Each row was made from one walk, in order. Every step used is in the known rows, and no mark comes twice. Write each row's walk.
Known rows
ganak/lalaba/kapiz: [ 5.20 -0.78  1.15 -0.78 -2.17 -1.21 -2.45 -4.07 -4.44 -1.23 -3.10 -0.39
  1.77  0.21  0.00 -0.61  3.90 -0.74  1.23 -4.18 -4.07  3.63 -0.20]
serem/ganak: [ 3.48  0.27 -1.07  1.02  0.00 -2.01  1.89 -5.14 -0.36 -2.39 -0.87 -1.02
  0.95  1.20  0.33  2.76  1.37  0.30 -1.94 -0.23  1.64  4.36  0.81]
rata/serem/ganak/kapiz/lalaba/penir: [ 0.75  3.13 -1.67  0.93 -1.56 -1.42  4.19 -6.04  0.15 -3.46  0.69 -3.40
  0.61 -3.07  0.40  3.00 -1.38 -0.21 -4.11  0.47 -1.02  2.50  2.77]
rata/serem: [ 2.91  4.73  1.13  0.49  1.96 -0.50 -2.17 -4.26  0.58 -3.85 -1.34 -1.38
  0.05  1.09  1.99  3.61  0.76 -0.51 -4.45  3.07 -0.12  2.65  1.58]
penir/lalaba/serem/kapiz: [ 0.39  0.92 -0.81  3.28 -1.67 -2.89 -1.15 -4.18 -0.24 -3.45  1.19 -2.16
  1.34  3.05 -1.67  1.16  1.36 -0.30  0.07  5.09 -3.51  4.89  1.74]
kapiz/penir/lalaba/ganak/serem: [ 2.40  0.25  2.93 -1.16 -2.02 -6.90 -3.71 -3.84  2.39 -4.56 -0.77 -2.08
 -1.78 -1.74  1.87  2.40 -0.75 -4.21 -4.97 -0.97 -5.52  5.88  0.59]
rata/serem/ganak/lalaba/penir: [ 1.94  2.49  0.41 -0.11 -0.18 -0.89  1.36 -6.14 -1.57 -1.85  0.64 -0.29
  1.94 -2.53  0.65  0.46  1.05 -2.12 -3.52 -0.40 -0.03  5.56  1.26]
rata/serem/kapiz/penir: [ 1.17  4.92 -3.15  0.50  0.14 -1.97 -2.74 -3.45  1.93 -8.29  2.82 -0.06
  0.27 -1.93 -0.34  2.86 -0.54  0.32 -4.38  1.83 -2.97  3.65  1.31]
penir/lalaba/ganak/kapiz/serem/runi: [ 0.51  0.29 -2.98 -2.24  0.43 -4.26  0.10 -7.58  0.98 -5.25 -5.38 -2.09
 -3.59  1.00 -2.32  4.52 -0.19 -1.20 -4.85 -0.48 -3.57  2.09  0.85]
penir/lalaba/serem/runi: [-1.15  2.99 -0.87  1.36  3.37 -3.78  0.59 -5.65  0.52 -3.53 -0.53 -0.52
 -1.65  3.68 -2.19  1.74  0.67 -0.69  0.95  3.61 -1.11  3.59  1.52]
penir/lalaba/kapiz: [ 4.84 -1.80  2.52  0.74 -2.56 -2.46  0.01 -4.37 -0.48 -1.86 -1.97 -2.16
 -0.89  3.06 -0.96  2.35  1.42 -1.42  1.28 -1.58 -3.70  4.08 -0.62]
fimidi/penir: [ 2.00  0.42  1.49  0.38  1.37 -2.19  1.28 -8.34  2.19 -1.80  1.30 -3.80
  1.47 -1.82 -1.39  0.34 -0.42 -3.12 -2.93 -0.09 -3.56  3.98  1.33]
rata/serem/kapiz/lalaba: [ 1.57  4.87 -2.64  3.50 -1.84  0.36 -2.45 -2.62  0.45 -6.39  2.36 -3.70
  0.68 -0.96  0.82  0.11  1.14  2.08 -2.04  2.64 -0.98  1.53  1.68]
ganak/lalaba/serem: [ 1.61  3.09  0.93  0.44  1.38 -1.87 -3.17 -3.45 -3.64 -1.39 -0.77 -0.06
  2.59 -0.39  1.80 -1.18  3.64 -0.24 -0.18  2.41 -2.88  4.58  2.63]
kapiz/serem/ganak/lalaba: [ 3.94  1.39 -2.93  0.63 -0.69 -0.51 -1.65 -3.88 -1.65 -3.93 -1.28 -0.89
  0.77 -3.07  1.81  0.75  4.43  0.54 -3.83 -0.01  0.28  5.18  0.90]
penir/lalaba/ganak: [ 3.26 -1.28  4.87 -1.40 -1.37 -3.69 -1.37 -5.88 -0.42 -1.70 -1.77 -2.35
 -1.11  2.33  0.63  0.69 -0.52 -1.81 -2.51 -1.71 -3.58  4.60  0.02]
kapiz/penir/lalaba/ganak/serem/runi: [ 0.06  1.45 -0.51 -1.74  0.98 -7.50 -2.10 -5.35  2.53 -5.89 -1.46 -0.68
 -3.46 -0.48 -0.98  1.97 -1.01 -3.84 -3.34 -1.94 -3.72  4.25  0.11]
rata/serem/kapiz/penir/lalaba: [ 0.80  3.42 -1.69  0.92 -0.39 -2.27 -1.00 -2.77  4.12 -8.16  4.96 -1.30
 -1.64 -1.26  0.03  2.34 -0.72 -0.13 -3.19  2.84 -3.08  5.25  1.19]
penir/lalaba/ganak/kapiz: [ 2.08 -2.48  1.82 -3.20 -1.35 -4.66  0.94 -5.79 -0.62 -1.73 -3.32 -2.48
 -1.08  1.47  0.63  3.27 -0.37 -1.52 -3.43 -1.73 -5.15  3.12  2.04]
ganak/lalaba: [ 3.00  0.95 -0.69 -1.44  1.03 -0.86 -1.79 -3.44 -2.72 -2.65  0.50 -0.89
  1.66 -1.12  1.86 -2.56  3.44 -0.06  0.12 -1.68 -1.60  4.01  1.43]
ganak/kapiz/penir: [ 1.31  1.62 -3.49 -3.24  1.20 -4.05  1.50 -4.37  1.16 -6.05  1.24 -0.66
 -0.26 -2.63  0.42  3.40 -0.95  0.21 -3.26 -1.75 -4.58  2.82  2.88]
penir/lalaba/serem: [ 1.24  2.00  2.50  2.05  1.11 -3.12 -0.64 -4.07  0.27 -2.07  0.36 -1.93
  0.12  2.50  0.66  1.73  1.03 -0.61 -0.01  4.98 -2.56  5.13  2.22]
fimidi/penir/lalaba: [ 1.68 -0.71  2.55  0.70  0.89 -2.54  2.72 -6.89  3.99 -2.40  3.72 -4.80
 -0.41 -0.87 -0.87  0.03 -0.69 -3.05 -1.57  1.17 -3.45  5.70  1.25]
penir/lalaba/kapiz/serem/runi: [ 2.81  0.77 -2.32  1.16 -0.42 -2.17 -0.82 -6.56  0.80 -5.39 -4.58 -1.87
 -3.29  2.33 -3.46  3.76  1.18 -1.01 -1.34 -0.59 -2.35  2.70 -1.33]
ganak/lalaba/serem/kapiz: [ 0.80  1.74 -2.22  1.93 -1.27 -1.92 -3.48 -3.82 -3.53 -2.92  0.02 -0.45
  3.57  0.15 -0.77 -1.26  3.77  0.33  0.17  2.74 -3.88  4.36  2.09]

Which walk is each row?
[ 3.46  1.42  3.33 -0.23 -2.31 -2.46 -2.71 -5.14 -2.16 -2.52 -1.26 -3.32
  0.27 -0.57  1.47 -1.28 -0.39  0.52 -2.31 -3.12 -3.16  2.01  0.70]
kapiz/lalaba/ganak
[ 1.48  1.73  0.47  1.15 -1.61 -1.43  2.24 -6.49 -0.71 -2.85  2.70 -4.53
  1.54 -1.90 -0.62 -2.10 -2.14 -0.60 -0.21 -1.75 -2.36  2.39  0.90]
kapiz/lalaba/penir
[ 3.21  0.39 -1.60 -0.27  0.18 -1.30  0.28 -3.58 -2.35 -2.31  0.42 -0.02
  1.64 -1.36  1.84 -0.84  3.93  0.51 -0.72 -1.73  0.82  5.25  1.26]
serem/ganak/lalaba
[ 1.78  1.16 -1.36 -0.32 -3.22 -6.14 -4.52 -4.49  1.00 -6.45 -0.44 -1.17
  0.49 -2.60 -0.97  1.97 -0.65 -2.47 -5.10 -1.53 -6.34  4.75  0.49]
lalaba/ganak/serem/kapiz/penir
[-2.40  3.21 -3.59 -1.19  3.52 -5.36  2.06 -5.15  1.78 -5.74  0.77  0.48
 -2.52  0.66 -2.13  3.34 -0.58 -0.19 -0.50  2.41 -3.59  3.67  3.20]
ganak/kapiz/penir/lalaba/serem/runi
[ 1.96 -0.28 -3.48  2.16 -2.64 -3.86 -2.86 -4.10  0.34 -4.69 -1.46 -3.05
  2.15  0.92 -0.98  2.03  1.66 -2.21 -2.36  1.93 -3.23  3.71  0.88]
ganak/serem/kapiz
[ 1.42  2.86  0.29  2.39  0.69 -3.98  1.33 -3.50  1.81 -3.98  2.47  0.31
 -0.52 -0.58  0.81  3.61  0.63  0.16 -1.91  3.43 -0.86  7.15  2.11]
kapiz/penir/lalaba/serem/ganak
[ 0.26  1.63  3.68  2.73  1.27 -3.38  0.67 -6.65  2.38 -1.20  2.17 -3.48
  0.68 -0.23 -0.71  1.01  0.25 -2.92 -1.66  4.82 -4.41  6.03  2.52]
fimidi/penir/lalaba/serem
[ 5.60 -0.73 -0.32  3.17 -3.80 -1.53  0.16 -4.90  0.79 -3.59 -3.80 -2.17
 -1.57  0.56 -0.87  5.79  2.44 -0.49 -3.27  0.45 -0.93  5.54 -0.94]
penir/lalaba/kapiz/serem/ganak
[ 1.74 -0.03  0.62 -1.59 -0.32 -1.60  0.87 -6.72 -2.75 -1.31  1.23 -1.77
  2.76 -2.00 -0.60 -2.96  0.24 -2.24 -0.39 -2.84 -3.30  4.51  0.92]
ganak/lalaba/penir
[-1.80  2.48  0.21  1.73  3.61 -4.15  1.84 -7.96  2.61 -2.78  0.83 -2.00
 -1.07  1.41 -3.38  1.09 -0.24 -2.80 -0.23  3.49 -2.59  4.38  2.02]
fimidi/penir/lalaba/serem/runi
[ 1.19  0.57 -2.38  0.25 -1.09 -3.25  0.27 -3.33  3.13 -7.49  5.53 -1.87
 -0.86 -0.79 -0.94  0.58 -0.91  0.23 -0.73  0.40 -3.75  5.54  0.58]
serem/kapiz/penir/lalaba
[ 1.49  1.70 -3.71  3.65 -3.66 -2.48 -2.54 -2.17  0.43 -6.09  1.50 -5.04
  1.36 -1.73  0.58 -0.61  1.44  0.19 -0.90  1.15 -2.70  2.44  1.35]
ganak/serem/kapiz/lalaba
[ 3.08 -1.19  3.68 -0.27 -2.28 -6.01 -3.40 -4.37  0.96 -2.19 -3.17 -3.39
 -0.97  0.92  1.94  2.29  0.50 -4.51 -4.09 -0.12 -4.26  5.20  0.58]
penir/lalaba/ganak/serem
[ 1.21 -2.26  1.63  1.83 -4.46 -5.84 -2.33 -6.79  2.49 -2.92 -0.80 -4.82
  0.99 -0.98 -1.97  1.22  0.08 -5.62 -4.73  0.69 -6.78  5.77  0.60]
fimidi/penir/lalaba/ganak/serem/kapiz
[ 1.97  0.95 -3.97  0.77 -1.45 -1.89  3.61 -3.44 -0.35 -4.07  0.47 -3.49
  0.16 -1.90  1.88  2.28  1.25  2.48 -1.47 -0.97 -0.23  1.94  3.02]
serem/ganak/kapiz/lalaba
[-0.57  0.58  0.27  3.74 -1.33 -3.05 -0.17 -6.59  1.93 -2.55  2.45 -3.67
  2.04  0.32 -2.83  0.79  0.54 -2.32 -1.24  5.05 -5.28  5.86  2.01]
fimidi/penir/lalaba/serem/kapiz
[ 1.55  1.45 -3.02 -0.35 -0.71 -1.83  1.69 -3.57 -0.65 -4.38  0.62 -4.33
  0.33 -1.62  1.74  0.72  0.76  2.14 -0.67 -0.95 -2.58  0.80  3.27]
ganak/kapiz/lalaba
[ 1.56  1.79 -3.72 -0.12 -0.75 -2.91 -1.02 -4.34  1.15 -7.40  3.32 -0.69
  0.96 -1.56 -1.67  0.87 -0.78  0.81 -1.85 -0.81 -3.82  3.92  0.85]
serem/kapiz/penir
[ 5.30  1.88  0.90  0.99 -2.15 -0.39 -2.12 -3.42 -3.30 -1.83 -3.70  1.04
  0.93 -0.59  1.18  2.86  4.77 -0.63 -1.81 -1.72 -0.84  4.65  0.03]
rata/serem/ganak/lalaba/kapiz
[ 0.19  3.85 -3.17  0.49 -0.53 -2.94 -3.58 -3.03 -1.36 -6.13  3.13  0.85
  2.32 -3.21 -0.70 -1.01  1.92  0.66 -1.11  1.23 -5.38  5.26  2.36]
ganak/lalaba/serem/kapiz/penir
[ 1.43 -2.75  2.91 -2.74 -1.03 -5.00  2.08 -8.19  1.34 -1.05 -1.74 -3.76
 -0.54 -0.82 -0.92  2.67 -1.11 -3.51 -4.65 -1.90 -6.97  4.03  2.54]
fimidi/penir/lalaba/ganak/kapiz
[-1.61  4.17 -1.81  0.45  3.78 -4.72  0.38 -5.01  1.92 -5.66  2.06  0.42
 -2.32  1.24 -1.91  1.68 -0.54 -0.36  0.20  2.52 -2.09  4.37  1.72]
kapiz/penir/lalaba/serem/runi
[ 2.03  0.76 -0.43 -4.45 -0.26 -5.30 -0.27 -5.67 -0.35 -4.74 -1.47 -0.07
 -0.34 -2.55  0.35  3.22 -1.69 -0.68 -4.93 -3.74 -6.33  3.06  2.25]
lalaba/ganak/kapiz/penir
[ 1.24  0.78 -2.52  0.50  0.30 -3.86  2.61 -5.18 -1.31 -1.32 -3.75 -0.51
  1.43  0.93  0.24  5.89  1.86  0.33 -2.95  2.61 -1.52  3.84  3.64]
lalaba/serem/ganak/kapiz
[-0.18  2.60 -0.53 -0.31  1.26 -4.71  0.74 -3.43  1.64 -4.50  1.93 -0.87
 -0.86 -0.98  0.64  3.63 -0.13 -0.15 -1.98  3.71 -5.13  5.04  3.85]
ganak/kapiz/penir/lalaba/serem
[ 3.40 -0.03  2.93 -0.52 -2.07 -5.66 -4.47 -5.27 -0.88 -1.67 -5.39 -2.37
  0.52  0.48  1.49  2.44  0.63 -4.30 -4.93 -1.11 -3.99  3.78  0.54]
lalaba/ganak/serem
